Each row was made from one small tree. The marks that hang from a mark follow it in brackets, in the order of their numbers. Every link used is in the known rows. Write each row's tree.
Known rows
K664{K496}: [-2.56 -1.78  0.96 -0.91  1.11  2.68 -0.15 -1.20 -1.13  0.99  1.67  0.73
  1.58 -0.86 -1.67  2.98  0.63  0.22  0.26 -0.28]
K624{K802{K496{K258 K267}}}: [-3.88 -4.49  1.84  2.08  1.27 -0.40 -1.62 -0.53  0.75  2.43  2.98 -0.78
  0.19 -0.17  4.18  2.71 -0.54  2.17 -3.30 -1.15]
K258{K447 K496 K833}: [-1.26 -0.85  3.00  1.58  2.67  3.86  3.46 -1.29 -4.81  0.62 -2.78  0.48
 -4.69 -5.28 -1.16 -1.47  2.69 -0.06  2.37  7.07]
K369{K142{K624{K802}}}: [ 0.06 -5.95 -0.44  0.31  1.20 -1.88 -1.57 -0.96 -3.08  3.29  3.67 -3.48
 -1.73 -0.27  3.83  1.14  1.62  0.63 -1.56 -1.91]
K496{K258{K447} K267{K624}}: [-3.28 -2.95  3.64  3.72  2.43  2.87  0.46 -1.15  0.84  1.48  2.10  1.59
 -0.56 -2.08  2.25  1.35  0.84  0.50 -2.22  1.69]
K496{K258{K447} K267{K624{K802}}}: [-4.57 -5.06  3.59  3.02  3.28  1.54 -0.35 -1.84 -0.31  2.27  2.70  0.89
 -0.95 -2.00  3.49  2.98  1.30  0.83 -2.80  1.06]
K142{K369 K624{K802{K496{K258}}}}: [ 1.31 -4.31  0.21  3.11 -0.10 -1.85 -2.64 -2.95 -1.49  2.41  2.77 -4.36
 -2.08  0.28  7.79  0.26  0.38  1.85 -3.90 -3.52]
K142{K369 K624{K802{K496{K267}}}}: [ 0.56 -6.33  0.74  3.99  2.16 -0.91 -2.49 -5.26 -0.85  3.04  3.86 -5.75
 -1.64 -0.96  7.87  1.54  1.12  0.96 -4.30 -3.87]
K142{K369 K624}: [ 3.78 -2.45 -0.46  2.56  0.32 -0.59 -1.48 -3.15 -1.63  1.04  1.36 -3.95
 -1.92 -0.10  4.71 -1.43  1.06  0.10 -1.81 -2.67]
K496{K258 K267}: [-1.12 -2.66  2.20  2.55  1.25  2.00 -0.91  1.94  0.49  0.97  1.62  1.79
  0.27  0.48  0.90 -0.52 -0.53  1.56 -1.38  0.66]
K812{K447}: [-1.45  1.61  1.63  1.18 -2.22  0.24  2.37  1.56  0.55 -2.12  0.11 -0.05
 -0.01  0.21 -0.65 -0.75 -0.19 -1.25 -1.26  0.69]
K802{K496{K258}}: [-1.37  1.10  1.06  2.23 -2.33  0.56 -0.32  1.85  2.53  0.45  0.92  0.80
  0.51  0.34  2.38 -0.64 -1.93  2.08 -2.29 -0.19]
K802{K496{K258{K447}}}: [-2.15  1.59  2.01  3.17 -1.97  1.55  1.24  0.64  1.74 -0.47 -0.56  0.91
 -0.07 -0.93  3.10 -0.09 -0.71  1.05 -1.31  1.82]
K664{K496{K267}}: [-3.61 -4.42  2.29  0.69  3.35  4.24 -0.47 -2.21 -0.43  1.90  3.22  0.37
  2.07 -1.61 -1.22  3.76  1.03  0.12 -0.60 -0.29]
K142{K624}: [ 0.98 -2.65 -0.65  1.66  1.87  0.19 -0.78 -1.24 -0.36  1.01  3.18 -2.32
 -0.64  0.45  2.41  0.68 -1.16  0.20  0.62 -2.18]
K802{K496{K258{K447} K267{K624}}}: [-4.06 -1.82  3.52  4.85  0.91  2.77  0.59 -1.60  3.53  1.78  2.85  0.30
  0.39 -2.43  3.88  1.71 -0.43  1.16 -3.81  0.58]
K142{K369}: [ 2.82  0.16  0.24  0.78 -1.57 -0.76 -0.73 -1.97 -1.33  0.04 -1.84 -1.61
 -1.29 -0.56  2.29 -2.08  2.24 -0.08 -2.41 -0.47]
K267{K624}: [-1.45 -1.21  0.30 -0.02  0.92 -0.48 -0.71 -1.92  1.75  2.08  2.87 -0.47
 -0.21 -1.22  0.54  1.54 -0.13  0.19 -2.58 -1.83]
K369{K142{K624}}: [ 1.38 -3.91 -0.37  1.03  0.34 -0.46 -0.84 -0.22 -1.89  2.47  3.11 -2.72
 -1.41 -0.29  2.56 -0.49  1.12  0.29 -0.99 -1.36]
K267{K496 K624}: [-3.02 -1.80  0.92  0.52 -0.53 -1.35 -0.52 -3.46  4.62  3.40  4.37  0.80
 -0.24 -0.35  1.00  3.10  0.23  0.57 -5.25 -3.19]
K624{K802{K496{K267}}}: [-4.10 -4.88  1.48  1.77  2.34 -0.46 -1.22 -2.61  1.04  2.49  3.09 -2.16
  0.40 -1.02  3.93  3.66  0.13  1.13 -3.10 -1.58]
K664{K496{K258{K447 K833} K267}}: [-3.00 -3.95  4.66  1.21  2.69  5.37  0.43 -0.45 -2.68  0.75  1.20  2.47
 -0.35 -3.34 -1.05  1.29  2.72  2.12  0.35  4.54]

Write each row's tree
[-2.90 -4.89  2.60  1.39  1.52 -0.33 -1.85 -0.24 -0.10  2.35  2.77 -0.67
 -1.10 -1.47  3.51  1.31  0.60  3.47 -3.11  0.71]
K624{K802{K496{K258{K833} K267}}}
[-3.47 -3.92  2.75  1.08  2.12  4.28 -0.94  0.29 -0.82  1.75  2.97  2.17
  1.82 -0.53 -0.93  2.59  0.23  1.46 -0.86  0.27]
K664{K496{K258 K267}}
[-3.21 -4.44  2.29 -0.80 -0.43 -2.75 -2.25 -1.38  1.72  4.28  4.64  1.85
 -2.60 -0.71  1.99  2.19  1.37  3.98 -5.85 -1.12]
K267{K496{K258{K833}} K624{K802}}
[-1.68 -4.81 -0.36  2.06  2.31 -1.13 -1.59 -2.63 -0.02  2.39  4.66 -3.87
 -0.65  0.13  5.34  3.05 -1.30  1.10 -1.36 -3.45]
K142{K624{K802{K496}}}
[-2.28  0.43  2.00  1.87 -2.36  0.27  1.17 -0.17  1.74  0.22 -0.12  3.18
 -0.85  0.71  1.43  0.79  0.68  0.76 -1.94  1.16]
K267{K496{K258{K447}}}
[-0.15 -0.66  1.99  0.09 -2.47 -0.65 -0.61  1.51  1.46  1.16  1.06  3.21
 -1.91  0.39 -0.13 -1.39  0.92  3.31 -2.63  1.43]
K267{K496{K258{K833}}}
[-0.67 -5.64 -0.12  1.28  0.61 -1.60 -1.42 -1.29 -1.54  3.60  4.24 -3.96
 -1.34 -0.63  4.82  1.43  1.04  1.06 -2.56 -2.33]
K369{K142{K624{K802{K496}}}}
[ 1.14 -4.67 -0.08  2.87  0.70 -1.86 -2.35 -4.59 -1.27  2.44  2.89 -5.53
 -1.91 -0.44  7.66  1.01  0.93  1.02 -3.76 -3.89]
K142{K369 K624{K802{K496}}}
[ 2.12 -4.99 -0.47  1.72  1.33 -2.29 -2.46 -4.13 -3.09  2.05  2.16 -4.88
 -2.43 -0.01  6.26  0.64  1.61  0.50 -2.49 -3.43]
K142{K369 K624{K802}}
[-2.93 -6.76  3.07  1.17  5.67  2.42 -0.24 -2.22 -2.71  5.02  3.31 -0.99
 -3.74 -4.76 -0.52  0.82  1.50  1.82 -2.00  2.28]
K258{K496{K267{K624{K802}}} K833}
[-4.31 -2.66  2.81  4.55  4.49  5.20  3.61 -2.94 -2.35  1.56 -0.82 -0.14
 -1.74 -3.50  0.63  2.01  0.89 -2.67  1.16  3.45]
K258{K447 K496{K267}}
[-2.28 -3.55  4.35  3.28  4.91  5.37  3.18 -2.30 -4.09  1.51 -1.28  0.05
 -4.20 -6.00 -0.70 -0.66  3.03 -0.17  1.55  7.05]
K258{K447 K496{K267} K833}
[-1.08 -1.82  2.38 -1.42  0.12  2.84 -0.93  1.75 -2.58  0.80  1.17  2.66
 -0.29 -1.31 -2.23 -0.04  1.22  3.17  0.20  2.57]
K664{K496{K258{K833}}}
[-3.68 -0.78  2.26  1.85 -1.46 -0.19  0.51 -2.07  3.48  2.31  2.74  2.72
 -1.05 -0.49  1.99  2.38  0.62  0.91 -4.53 -0.67]
K267{K496{K258{K447}} K624}
[-0.56 -5.32  0.21  1.52 -0.12 -1.53 -1.78  0.39 -1.77  3.54  4.12 -2.84
 -1.59  0.12  5.07  0.74  0.58  1.86 -2.71 -1.97]
K369{K142{K624{K802{K496{K258}}}}}
[-1.62 -3.68  4.86  2.59  2.77  3.02  0.13 -0.53 -0.57  1.38  1.73  1.78
 -2.58 -4.13  1.15 -0.80  2.55  2.55 -1.88  4.52]
K496{K258{K447 K833} K267{K624}}
[-2.17 -2.01  3.37  3.73  1.70  3.28  1.03  0.39 -0.53 -0.21 -0.16  2.00
 -0.40 -1.09  1.80  0.09  0.86  0.35 -0.26  3.18]
K496{K258{K447} K267}
[ 0.53 -3.37  3.36  1.42  1.60  2.14 -1.21  2.49 -0.93  0.91  1.30  1.96
 -1.82 -1.55 -0.17 -2.62  1.17  3.66 -1.09  3.47]
K496{K258{K833} K267}
[-1.93 -6.35  3.62  0.71  3.22  0.44 -2.58  0.17 -0.69  3.50  4.18  0.91
 -2.24 -2.40  1.52  0.19  1.55  4.09 -3.63  1.47]
K496{K258{K833} K267{K624{K802}}}
[-4.52 -5.22  2.49  0.72  3.92  3.91 -0.89 -3.51  0.63  3.22  5.03  0.06
  1.92 -2.35 -0.89  4.78  0.94  0.28 -2.23 -1.44]
K664{K496{K267{K624}}}
[-2.46 -1.35  3.21  1.01 -1.20 -0.08  0.27 -1.67  2.39  2.31  2.41  2.88
 -2.63 -2.10  1.14  0.70  1.97  2.47 -4.22  1.62]
K267{K496{K258{K447 K833}} K624}
[-3.40 -2.86  2.19  3.48  1.82  1.74 -0.46 -3.02  4.63  2.84  4.48 -1.62
  1.18 -2.29  2.82  2.45 -0.82  0.80 -4.48 -1.91]
K802{K496{K267{K624}}}
[-3.16 -4.33  4.54  3.26  5.50  5.04  2.75 -3.55 -2.99  2.84  0.58 -0.20
 -4.38 -6.76 -0.34  0.30  2.96 -0.01 -0.09  5.88]
K258{K447 K496{K267{K624}} K833}
[-1.86 -5.04  3.04  1.70  5.01  3.50  0.29 -1.64 -1.80  4.40  2.78 -0.41
 -3.47 -4.80 -1.52 -0.45  1.16  1.54 -1.58  2.77]
K258{K496{K267{K624}} K833}
[-3.06 -5.22  3.91  0.20  2.94  4.09 -1.58 -0.46 -0.79  3.06  4.51  1.99
  0.04 -2.84 -1.46  1.87  1.53  3.21 -2.23  1.38]
K664{K496{K258{K833} K267{K624}}}
